Each row was made from one small tree. Brackets hold a mark, then the marks that hang from it, in the order of their numbers. Every link used is in the known rows. Write each row's tree.
Known rows:
{q_777 {q_657 q_493} {q_824 q_462}}: [ -6   3  31 -29  -7   2  20   1 -12   0  -4  -3  21  29   3 -16   7   5
  -8 -22  -9   3   6   0  -3  -6  -2 -13  17   4 -11 -15   2  11   9 -10
  -1]
{q_770 q_462 q_973}: [  9  -7  -4   8   9  -9 -12  -7  -2 -17  -1  -1  15 -13   2   1 -13 -10
  -1   1  -7  -4   1  -3  -4  -2   5   8   2 -18  11   8  -9 -10   5   5
  -2]
{q_770 q_846 q_973}: [  6  -1 -18   7   9   1 -15  -6  -8   1 -12 -12   3   1  13  -2 -11  -8
  18   6 -14  -2  12  -7  -9 -10   5  18   0  -7  10   7  -6  -8   9  -5
   2]
{q_824 {q_462 {q_770 {q_846 q_671}}}}: [  1  15  -9  11   4  18   9  -9 -12  12   4   5 -14 -12  -4  -9  12  -1
   0   9  -3   6  17  14  -4   6  10   3  -1  -5 -17  -1   8  10   2  -2
  -4]
{q_846 {q_770 q_85 q_462}}: [  0   2  -3  -1 -12  -3 -11   4   5  -8   1  18  10 -23  -1  -1  -4  -3
 -22  -1   4  -7 -11  -5  10   5   4  -8 -17  -4  -1   1  -3   8  -5  16
  -4]
{q_777 q_657 {q_824 {q_462 q_770} q_846}}: [-15   9  28 -11  -7  11  28   4  -8   9  -7  16  14  25 -25  -4  14  17
  13   0 -11   9  21   4   3   4   7 -19  -2  -1 -12 -18   5  15   2   7
 -12]
{q_85 {q_770 q_973}}: [ 17 -10   2  -6   0   0 -14  -3   5  -9   0 -20  -1   1  16  -1  -3 -11
  14   5  -3   9   1   5 -11  -1  -6  14   5   2  16   5 -13   0  14  -5
 -10]
{q_770 q_85 {q_462 q_671} q_846 q_973}: [  4 -24 -20  14   5   3 -24  -8  -3 -10 -22  23   3 -14   8   5 -19  11
  14  17  12  -8  -4  -6  -5 -17   2  19 -14  -5   7  28  -3  -8  -9   4
  17]
{q_846 q_671 {q_770 q_462}}: [  9   4   9  16  -4  -2  -2   0   9  -4  21   4  -4 -23  -2   0  -1  -8
 -26 -10  -6 -11  -4  11   6  12   6 -16  -1  -5   0  -8  -2  -1 -14   3
   0]
{q_815 {q_770 q_462}}: [ 12  -2  -9 -10 -11 -12 -10  -4   8   7   9  -5   5  -2   1  -3   2 -21
 -14  -8  -2  -3   1  12   4   4  -3   0   1  -6  -3  -6   0 -12  -9   7
  -3]
{q_815 {q_770 q_846}}: [  7   2 -22 -12  -7   2 -12  -2  -1  23   0 -12  -6  11  13  -6   5 -20
   5  -3  -6   1   5   7   1  -7  -1  12   0   5  -5 -10   0 -13   2   2
  -3]
{q_824 {q_846 {q_770 {q_462 q_671} q_973}}}: [ -4  -4   7  23  -1   0  -4  -7  18  -4   0  21   0  -9 -26   3 -16  16
   3   0   2  -2   2   5   2  -5  13  -9  -6  -7  10  14   9 -14 -24   8
   7]
{q_462 q_671 {q_770 q_85 q_846 q_973}}: [-14 -15 -20  18  -2  10 -23  -7   0   8 -23  11 -21  -5  -5  -3  -5  19
  30  28  10   5  -5  -2   0  -3   7  21  -7   4  -2  21   7  -4   1  -3
   4]
{q_462 q_671 {q_770 q_85 q_846}}: [-12 -11 -24  -1  -1   4 -17 -11   4  17 -18  16 -16  -1   1  -4   7  17
  13  28  13   6 -13  -2   8   2   3  22 -10  12  -9   7   9   6  -1   1
  -1]
{q_846 q_770}: [ -3  10   2  -6  -8  -3  -9   0   7   6  13  -5  -1 -12   3 -10   8 -10
  -9  -4  -4   0  -3   0   8  12   3  -9  -2   3   2 -12   3  -2  -4   2
 -13]
{q_85 {q_770 q_462 {q_846 q_671}}}: [ 30 -10  -1   1   8   6  -3 -15  -1  -1   3   1   3  -6  21   5  -9 -14
   2   1   1  -7   9  15   1  -2 -10  15  -6  -4  -5   4 -14   6  -7  -4
  10]
{q_657 q_777}: [  1  10  -5 -10   7 -17   8   4  -5  -6   4 -15   4  -5   7   1  11 -10
  -9  -2   4  -2 -13 -12   6   5 -12  -3   9   7   4  -8  10   5  10  -2
  -7]
{q_85 {q_770 {q_462 q_671} q_973}}: [ 17 -24   9   2   6  -2 -18 -16  15 -13   3  -1   4 -14   4   2 -14   3
  11  10   5   1  -6  14  -7  -7  -2  15   2  -3  11  20  -2 -10 -12  -9
   6]
{q_770 {q_462 q_671}}: [  6 -15   1  -2  12 -12 -16 -14   9  -2   3  10  14  -9  -1  -3  -1   0
 -10   9   8  -4  -9   6   5   0   2   7  -7  -2   3   3  11  -6 -16   5
  -3]
{q_462 {q_770 q_846}}: [ -3   6 -19  -1   6   7 -11 -14   0  22  -8   0  -6   7   3 -10   0  -3
  20  16  -6   6   6  -1   9   7   6  14  -1   0  -9  -6   4   6   5   4
 -10]
{q_85 {q_770 {q_846 q_671} q_973}}: [ 23  -9  -1  13   7   7  -6  -6  -4  -3   3 -17 -15  -8  19   5  -9  -7
  19   3  -3  -1  15  12 -11  -4  -1  15   6   0   7  12 -16  -9   9 -16
   8]
{q_815 q_770}: [  5  -1  -9 -16 -10 -11  -8   4   2  10  11 -18  -6   4   4  -4  13 -22
  -6  -3  -2   2   0  11   0   8  -5  -1   0  11   2 -12   1 -12   5   1
 -15]
{q_657 q_493 {q_777 q_824}}: [ -9  15   8 -24  12 -10  19   7  -1  -4   4 -21  12  28  10  -2  10  -4
  -1 -19   2   0 -17 -18   6  -5 -24  -7  19   2  -8 -17   7  11   7 -11
   3]
{q_824 {q_846 q_770}}: [ -7  15   0  -4  -7  -5  11   5   7   5   6   5   8  -3 -15   3   3  -1
  -9  -7  -2   5   1  -4  10   8   7 -12  -8   6   3  -8   5   0  -6  15
 -10]
{q_462 q_671 q_770}: [-10  -5  -2   1   4 -10 -12 -10  17  16   4   1 -13   3 -15  -7  10   8
   5  18   7  10 -11   9   9  15   4   9  -3   9  -5  -1  18  -2  -8  -2
 -15]
{q_770 {q_846 q_671} q_973}: [ 11  -4  -9  21  11   2  -7  -3 -13  -2   0 -14 -14  -7  12   4  -7  -6
  11   2  -8  -7  10  -1  -8  -3   9   8  -3  -1   5   3 -10 -14  12 -10
   7]
{q_770 q_85}: [  1  -6 -10 -12  -2  -9 -11  12  -9  -6  -2   2   6 -11  11  -1   9  -3
 -16   9   7   1 -15 -12   2   7   1   1 -14  10   5  -1  -4   8  19  13
 -11]

Write each row's tree:
[-13  12  28 -30  -4   4  36   4 -12  -2  -8   5  25  37 -11  -4   9   9
  -8 -24  -1   8  12  -8  -2  -5  -2 -16  13   5 -10 -22   2  13  10   2
   1] : {q_777 {q_657 q_493} {q_824 q_462 q_846}}
[  1 -23 -12   9 -19  -6 -21   3  10  -4  -6  10 -11 -10  -3   8  -5   5
  -4   7  11  -4 -11   8  -6  -9   0  11  -4   2   7  17   1 -21 -10   3
  11] : {q_815 {q_770 q_85 {q_462 q_671} q_973}}
[  3   1 -11  32   6   7  -8  -8  -4   8  -2  -9 -26  -4  -2   3  -1   2
  20  12  -9   4  12   7  -4   5  14  11   4  -7  -6   5  -1  -9   9 -10
   3] : {q_462 {q_770 {q_846 q_671} q_973}}
[-15   2  10 -10   2  12   2 -12   6  12   9   5  -2   5 -16 -16  17  17
  14  12  -3   6   2  12   4   1   2  -8  -9 -10 -10  -3  18   7 -17  -7
 -12] : {q_777 {q_824 {q_462 q_671 q_770}}}
[-10  26  14 -10  -5  14  26   7  -2   6   9   8  16   9 -18  -5  11   7
  -3 -11  -8   2  17   2   2  -2  -1 -28 -11 -11  -2 -11   4  12 -15  10
  -9] : {q_777 {q_824 q_462 {q_846 q_770}}}
[ 22 -23  -3   3  10   7 -23 -25  12  -2  -7   3   3  -7  14  -1 -24   3
  28  12   5   0   5  13  -6 -17  -3  27   1  -9  10  26  -5  -8 -22 -11
  15] : {q_85 {q_770 {q_462 q_671} q_846 q_973}}
[  4   2   7  14 -10  -4  -5  13   2  -7  14  16  -6 -26   3   6   1  -1
 -35  -8   4 -12 -11   3   6  13   2 -16 -10  -3  -5   0  -6   7  -7   7
   3] : {q_846 q_671 {q_770 q_85 q_462}}
[ -4  -1   8  26 -14  -4  -5  21  -4 -13   8  -1 -20 -22   2   7   2   3
 -17  -1  -2  -4  -8  -3  -6   8  11 -14  -4  11  12   7  -9  -6  10   3
   1] : {q_846 q_671 {q_770 q_85 q_973}}
[  0   6  14  26  -6  -3  -4  11   5  -4  20 -15 -22 -21  -4  -1   3  -4
  -9  -5 -13  -3   5   7  -3  11  14 -15   3   3   9   0  -5 -13   3  -8
  -2] : {q_846 q_671 {q_770 q_973}}
[-15  14  35 -22 -12  -2  23  12  11  13  -1  -3  12  39  -8  -6   1  10
  -1 -27  -9   0   0 -10  10  -1  -2 -23  12  11  -9 -27  -1   4  -6  -6
  -2] : {q_777 {q_657 q_493} {q_824 {q_846 q_770}}}
[ 22 -17   3  -2   3  -2 -13 -10   4 -16   0  -8  11 -11  14   3 -16 -14
  10   1  -6   4   3   7  -8  -3  -6  14   2 -14  13  13 -14  -3   2  -1
   1] : {q_85 {q_770 q_462 q_973}}
[ -4 -12   1  17 -11  -1 -22   0  12 -12  -4  20  -3 -26  -8  -1 -14  13
  -4   6   5  -8 -13   2  -1  -2   9  -3  -9  -4  10  22   1  -8 -21   3
   9] : {q_846 {q_770 q_85 {q_462 q_671} q_973}}
[-18  27   9 -24   3   7  32   1  -6   8   0 -10  -2  21  -7  -7  16   4
   0 -13   4  15  -7  -5   5  -1 -13  -7  28  -8 -16  -8  19  23   7 -14
   1] : {q_657 q_493 {q_777 {q_824 {q_462 q_770}}}}
[ 19  -2  -7  10  18   1  -5 -13  -8  -3   7   4   2  -8  12   3  -7  -9
  -7   2  -3 -12   8   5   3  -2   3   4  -7  -9  -6   1  -5  -1  -5   3
   8] : {q_770 q_462 {q_846 q_671}}
[-10  20   7 -29   8  -1  29   6  -9  -5   7 -15  19  20   5  -8  10  -1
  -9 -21   6   2  -5 -11   1  -6 -22  -8  20  -5  -7 -10   6  19   7 -13
   3] : {q_657 q_493 {q_777 {q_824 q_462}}}
[-14 -12  -9  -3  -5  -2 -13   0   8  10  -3  14 -16  -4  -8   0  14  14
   5  22  16   8 -20  -2   9  13   1  11 -12  16  -4   3  15   3   4   8
 -11] : {q_462 q_671 {q_770 q_85}}
[-16  19   7 -21  13 -11  41  15  -2  -3   1 -13  15  38  -5  10   7   2
   1 -22  12   4 -10 -21   9  -8 -20  -9  16   5  -3 -18  10   8   8   1
   3] : {q_657 q_493 {q_777 {q_824 q_846}}}
[  3  -8 -22  18 -11   2  -7  14 -11   4  -5  -6 -30  -1  15  11   0  -5
   0  -2   1  -7   8   2 -12  -4   0   7  -2   7   4   6 -13 -16  15  -6
  10] : {q_815 {q_770 q_85 {q_846 q_671} q_973}}
[ -4  -4 -15   5   7   2 -14 -19  10  25  -7   4 -15   5  -4 -10   4   9
  24  22   5   8  -2   3  10   2   4  14  -4   9 -10   3  15  -4 -13  -5
  -1] : {q_462 q_671 {q_770 q_846}}
[-11  14  -2   9 -18  12  13  15 -11 -12 -11  20   4 -20 -22   5  -1   9
  -8   0   3   6   8  -5  -8   4  15 -12 -12  -2  12  13  -6   7  10  19
  -1] : {q_824 q_462 {q_846 {q_770 q_85 q_973}}}
[ -6  -9 -17  29   0   7  -9   4  -8   3 -12   1 -26 -12   2   8  -5   7
  13  18  -2   3   6  -4  -6   5  10  13  -3   1  -1  12 -10  -2  19   0
   5] : {q_462 {q_770 q_85 {q_846 q_671} q_973}}
[ -6   1  -1   9 -17  -1 -12  13   3  -8  -4  -3  -6 -20   1  -4  -3  -1
  -3   0  -3  -2  -7  -8  -5   7  12  -5  -7   7  15   9 -10   1   8   5
  -3] : {q_846 {q_770 q_85 q_973}}
[ 28 -14  -2  18   9  12  -7 -13  -3 -11   0  -5  -3  -9  18   7 -22  -4
  13   0  -5  -6  14  14  -8  -8  -5  16   4  -9   4  18 -20  -6  -4  -8
  16] : {q_85 {q_770 q_462 {q_846 q_671} q_973}}
[  1   4  32 -24  -3   4  13   5 -13   1   1  -4  22  15   5 -15  12   4
  -2  -2 -15  -1  11   1  -6   3   1 -23  -1   2  -4 -19  -4  12   4  -8
  -9] : {q_777 q_657 {q_824 q_462}}
[ -8  17  13  -6  15 -14  44  20  -6  -5  12 -12   0  31  -2  20   6   5
 -10 -26  12  -1 -13 -15   5  -2 -19 -16  17   8  -8 -20   7  10   9  -4
  11] : {q_657 q_493 {q_777 {q_824 {q_846 q_671}}}}
[ -4  14   2  13  -6   0   3   5   4  -4  -1  -4  -1  -4 -16   3  -4   1
   6  -6  -8   5   6  -3  -2   1  12  -7  -2  -1  10   0  -1  -9   0  10
  -7] : {q_824 {q_846 {q_770 q_973}}}
[ 10  -4 -16   5   3   0  -6   8 -13  -1  -3   7  -7  -9  17   8   3  -2
 -12  10   8  -7  -1  -9  -1   4   2   4 -17  10  -4  -2  -8   7  12   6
   3] : {q_770 q_85 {q_846 q_671}}
[ 18  -2 -13  11  -5   1  -3  -5   2  13  11   0 -11   2   7   7  -1 -17
 -13  -7  -3  -9  13  17  -1  -4  -3   7   1  -8 -12  -9  -2 -15 -10  -3
  11] : {q_815 {q_770 q_462 {q_846 q_671}}}
[ -8  15  11 -14  13 -11  31  15  -6   0   2  -6  14  20  -3  15  10   1
   6  -6   3  -1  -5 -17   9  -4 -18 -14   0   0   1 -17   8  12   0   6
  -1] : {q_657 {q_777 {q_824 q_846}}}
[  0   7   2  17  -4   2   3   0  11  -8  -3  10   8 -11 -21   8 -17  -1
   0  -7  -8  -3  10   0   2  -2  10  -7  -3 -13   9   7  -7 -12  -9  14
   1] : {q_824 {q_846 {q_770 q_462 q_973}}}
[-12   2  24 -25  -2  -7  27   8  -2   5  -8  -7  17  47  -5  -2   3   8
   3 -18  -5   4   4 -13   4  -5  -6 -12  16  11  -9 -27  -1   4  10   0
  -2] : {q_777 {q_657 q_493} {q_824 q_846}}
[-15  10  13 -25   7   2  26  -1  -2  -1   6  -9   8  16  -3 -10  15  11
  -5 -13  17  -1 -16  -3   3 -10 -21 -10  20   2 -11  -2  22  12  -9 -18
   8] : {q_657 q_493 {q_777 {q_824 {q_462 q_671}}}}
[  7 -15 -10   6   1  -6 -13   0  -8 -20 -15  11  13 -18   7   9 -14  -4
  -6   6  -1  -5  -7  -7  -4   0   5   8  -9 -12  13  16 -14   1  14  12
   2] : {q_770 q_85 q_462 q_973}
